Each row was made from one small tree. The marks that hang from a mark follow it in brackets, in the order of their numbers. Every link used is in the known rows. Write each row's tree.
Known rows
k137{k664{k198 k682}}: [ 0.29  1.15  3.79  0.36 -0.42  3.25  1.57 -2.15 -0.78  0.07 -2.19  0.48
  0.32 -2.33 -0.94  3.07  0.60 -0.73  1.01 -1.91  0.68 -2.11]
k564{k130 k682 k748}: [ 0.48  1.08  1.32  3.54 -1.03  0.24  1.93 -0.08 -2.37 -1.09 -3.52 -0.38
 -0.31  0.84  2.45 -2.06  5.13  1.02 -1.50  1.72 -0.75 -1.29]
k912{k564{k682 k748}}: [-0.57  1.35  0.21 -1.08 -2.14  0.24 -0.37 -0.29 -0.26 -0.72 -1.81 -1.86
 -1.01  0.87  2.32 -3.00  3.84 -0.86 -1.34 -2.69  0.74 -1.27]
k147{k137{k664} k184 k277}: [ 1.01 -0.89  2.59  1.18 -0.81  2.98 -0.48  0.35 -6.29  0.43 -2.59 -3.70
 -1.76  2.75 -3.76  4.96  2.69 -2.75 -3.29 -5.61 -0.85 -3.21]
k198{k130 k184}: [-0.31  1.68 -0.75  0.40  1.76  0.09 -0.14 -1.55  0.42  3.64 -4.08 -1.27
 -2.05  0.12 -2.41  0.35 -1.39  1.33 -1.01 -1.02  0.55 -1.11]
k137{k664{k198 k564}}: [-0.63  1.15  3.39  0.69  0.71  1.45  1.83 -1.20 -0.58  0.09 -2.05 -0.06
 -0.89 -1.38 -1.02  1.03  0.14 -0.32  0.62 -1.38  0.50  1.44]
k137{k664{k277 k564{k130} k682}}: [-1.23 -0.34  3.94 -1.27  0.06  1.81  4.09  0.96  0.11  1.20 -2.39  0.20
 -2.46  1.12 -1.60 -2.69  0.95 -0.10 -2.14 -1.52 -1.15  0.55]
k137{k664}: [-0.22  0.30  2.41 -0.31  0.47  0.94  1.73 -2.51 -1.54 -0.78 -1.35  0.03
 -0.34 -0.91 -0.38  0.55  1.23 -0.57 -0.22 -1.04 -0.42 -0.10]
k147{k137 k184 k277}: [ 1.20 -1.05  0.87  1.41 -1.15  2.33 -1.62  2.12 -5.20  1.00 -1.64 -3.75
 -1.59  3.40 -3.53  4.52  1.82 -2.34 -3.15 -4.90 -0.57 -3.14]
k137{k664{k564{k682 k748}}}: [-1.05  1.38  3.15  0.10 -0.34  1.25  2.80 -2.43 -1.57 -0.78 -3.21 -0.31
 -0.89 -0.43  0.43 -2.52  2.81 -0.10 -0.74 -0.88 -0.80  1.07]
k147{k137}: [-0.51  0.03  0.30  0.37 -0.07  0.93 -1.28  0.92 -2.28 -0.64 -0.37 -2.05
 -0.37  1.41 -0.76  2.65  0.99 -1.69 -0.73 -1.91  0.53 -1.55]
k912{k564{k130 k682}}: [-0.31 -0.20  0.17 -0.76 -1.29 -0.53  1.47  1.46 -0.46  0.09 -0.95 -1.41
 -1.96  1.25  1.47 -2.25  2.32 -1.21 -2.56 -2.27  1.37 -1.46]
k664{k198 k277 k682}: [ 0.39  0.82  2.21 -0.22 -1.21  3.07  0.61  2.22  2.43  2.33 -1.77 -1.15
 -0.48 -0.45 -1.45  0.53 -2.10  0.28  0.67 -1.94  1.35 -1.46]
k147{k137{k664{k198 k564}} k184 k277}: [ 0.74 -0.32  3.25  1.93 -0.65  3.34 -0.39  1.30 -5.63  1.04 -3.11 -3.76
 -2.18  2.40 -4.20  5.27  1.94 -2.61 -2.64 -5.91 -0.18 -2.18]
k137{k664{k198{k130} k682}}: [ 0.40  1.68  2.77  0.42 -0.38  3.24  1.76 -2.79 -1.61  0.85 -3.16  0.59
 -0.69 -1.39 -1.43  3.51  0.60 -0.60  0.84 -1.99  0.62 -1.92]
k564{k682}: [ 0.20  0.84  0.34  0.04 -1.58  0.76  2.13 -1.65 -0.64 -0.24 -1.85 -1.32
  0.44 -0.99  1.19 -2.22  0.31 -0.29 -0.51 -0.32  1.01 -1.06]
k147{k137{k664{k564{k748}}} k184 k277}: [ 0.36 -0.44  3.00  1.46 -0.85  2.92 -0.43  0.95 -6.08  0.52 -3.20 -3.43
 -2.31  3.44 -3.65  3.50  3.68 -2.32 -3.45 -5.42 -1.49 -2.07]
k147{k137{k664{k198}} k184 k277}: [ 1.37 -0.39  3.05  2.14 -0.72  3.48 -0.90  0.53 -6.16  0.62 -2.94 -3.94
 -1.51  1.96 -3.92  6.47  2.09 -2.73 -2.37 -5.86 -0.08 -3.36]
k912{k564}: [-0.66 -0.13 -0.41 -2.14 -0.77 -0.48 -0.89  1.25  0.68  0.15  0.50 -1.01
 -1.55  1.15  0.66 -1.08  1.14 -1.29 -1.25 -2.94  0.92 -0.56]
k147{k137{k664} k277}: [ 0.82 -1.07  2.66  0.29 -0.65  0.93 -0.36 -0.33 -4.28 -1.39 -2.54 -3.56
 -1.40  1.96 -3.68  4.77  2.44 -4.19 -0.50 -3.52  0.04 -3.00]
k137{k664{k564{k130} k682}}: [-0.95 -0.04  3.75 -0.45  0.00  1.96  3.57 -0.23 -0.82  0.45 -2.08  1.42
 -1.47  0.05 -1.13 -0.54  1.80 -0.39 -1.36 -1.06 -0.88 -0.47]

Write each row's tree
[ 0.20 -0.96  3.45 -0.51 -1.31  1.90  0.53  0.58 -3.44 -0.58 -3.00 -2.82
 -1.87  2.19 -4.17  3.78  2.35 -4.20 -0.74 -3.99 -0.16 -3.13]	k147{k137{k664{k564 k682}} k277}
[-1.33  0.47  3.06 -1.50 -0.14  0.99  4.05 -1.07 -0.23  0.44 -2.83 -1.67
 -2.07  0.33 -0.71 -4.44  0.31 -0.17 -1.66 -1.69 -0.39  2.07]	k137{k664{k277 k564{k682}}}
[-0.72  3.09  0.71  1.46 -0.77  1.11  1.71  1.08  0.48  2.62 -5.22 -2.55
 -3.31  2.00 -0.57 -3.70 -0.01  1.45 -0.29 -1.06  0.80  3.21]	k664{k198{k130} k277 k564{k682 k748}}
[-0.34  1.56  3.13  2.86 -0.70  2.60  0.76  3.27  0.86  1.51 -2.81  1.71
 -0.98  0.23 -0.45  1.19  2.02  0.95  0.49  0.00  0.17 -0.72]	k664{k198 k564{k130 k748} k682}
[ 0.03  0.94  2.09  1.02  1.35  0.90 -0.52  1.79  3.23  2.91 -2.72 -3.36
 -0.78 -1.37 -1.88 -0.38 -3.31  1.36  0.29 -1.67  1.81  0.14]	k664{k198{k184} k277}
[-0.60  1.24  4.14 -0.01 -0.30  3.02  2.33 -1.00 -0.05  0.66 -2.47  0.77
 -0.62 -1.69 -1.32  1.36  0.34 -0.55  0.61 -1.97  0.52 -0.48]	k137{k664{k198 k564 k682}}
[-0.31  0.73  2.49  1.50  0.21  4.07 -0.28  0.81 -4.56  1.44 -1.93 -3.35
 -1.33  1.51 -1.58  3.16  0.98 -0.39 -3.38 -5.31  0.02 -1.27]	k147{k137{k664{k198 k277}} k184}
[-0.58  0.69  2.18  1.67 -0.08  0.42  3.26  3.78  1.54  2.28 -3.02 -2.35
 -2.72  0.98 -0.69 -3.59 -1.57  0.90 -1.19 -0.49  1.47  2.69]	k664{k198 k277 k564{k130 k682}}
[-1.00  0.52  4.02  0.81  0.70  2.37  2.14  5.10  4.27  4.67 -3.80 -1.28
 -2.51  0.01 -2.94 -1.89 -2.52  1.58 -1.31 -1.74  1.16 -0.41]	k664{k198{k184} k277 k564{k130} k682}
[-0.80  2.67  1.56  0.40 -1.17  2.85  0.96  2.52  1.72  3.63 -4.46 -0.45
 -3.13  2.36 -1.89 -1.71 -0.03  1.34  0.02 -1.73  0.06  1.26]	k664{k198{k130} k277 k564{k748} k682}
[ 0.47  1.54 -0.43  0.90  0.38  0.71  0.17  0.96  0.43  2.66 -2.57 -2.06
 -2.45  1.37 -1.68  0.69 -2.33  0.73  0.44 -1.23  1.30  1.55]	k664{k198{k130} k277}
[-0.64  0.76  3.94  0.84  0.41  1.28  3.97  0.10 -0.44  0.83 -3.48 -1.60
 -2.26 -0.23 -0.86 -1.91  0.15  0.08 -1.10 -1.37  0.51  1.81]	k137{k664{k198 k277 k564{k130 k682}}}
[-0.44  0.00  3.35 -1.84 -0.53  2.43  2.79 -1.17 -0.10  0.55 -2.03 -0.40
 -1.02 -0.17 -1.21 -1.27  0.58 -0.43 -1.07 -2.04 -0.71 -0.96]	k137{k664{k277 k682}}
[-1.23  1.20  3.69 -0.56  0.09  2.92  1.31  3.67  4.91  4.52 -3.59 -1.82
 -1.76 -0.84 -2.92 -2.37 -3.44  1.33 -0.38 -2.66  1.50 -0.18]	k664{k198{k184} k277 k564 k682}
[-0.41  1.83  1.58  1.51 -0.77  1.19  1.67  0.71  0.87  1.08 -2.37 -1.10
 -0.54 -1.37 -0.04 -0.99 -1.36  0.14  0.91 -0.75  2.08  1.41]	k664{k198 k564{k682}}
[-0.81  1.79  4.22  0.87  0.75  1.90  2.62 -2.14  0.10  0.90 -4.05 -1.47
 -0.60 -2.79 -1.09 -0.35 -0.37  0.08  0.12 -1.92  1.30  0.10]	k137{k664{k198{k184} k564{k682}}}
[ 1.20 -0.20  2.35  1.29 -0.51  1.40 -0.70 -0.65 -4.75 -0.66 -3.59 -3.68
 -1.91  1.88 -4.13  6.65  1.89 -4.04  0.34 -3.78  0.78 -2.93]	k147{k137{k664{k198{k130}}} k277}
[-1.11  0.47  3.49 -1.40 -0.43  2.35  3.01 -1.22 -0.30  0.36 -1.93  1.08
 -0.94 -0.60 -1.14 -0.88  1.12 -0.59 -0.68 -1.71 -0.69 -0.34]	k137{k664{k564 k682}}
[ 1.04 -0.88  3.16  0.68 -1.55  4.10 -0.10  0.43 -5.94  0.84 -2.85 -3.15
 -1.56  2.54 -4.01  5.17  2.83 -2.91 -3.27 -5.99 -0.85 -4.56]	k147{k137{k664{k682}} k184 k277}
[-1.56  0.27  0.98 -1.78 -0.87  0.03  3.35  2.05  1.85  1.76 -2.11 -2.34
 -2.45  1.80 -0.41 -7.16 -1.34  0.49 -2.12 -1.03  0.14  3.08]	k664{k277 k564{k682}}
[-1.24  2.03  4.03  0.56 -0.14  3.10  0.33  3.30  4.39  3.83 -4.61 -1.67
 -1.54 -0.34 -2.11 -2.69 -0.99  1.93 -0.11 -2.13  0.62 -0.18]	k664{k198{k184} k277 k564{k748} k682}
[-1.06 -0.47  1.95 -0.22 -0.65  1.45  2.66  3.30  1.08  1.75 -1.06  2.04
 -1.66  1.43 -1.06 -1.60  0.74  0.24 -1.61 -0.07 -0.63 -0.55]	k664{k564{k130} k682}
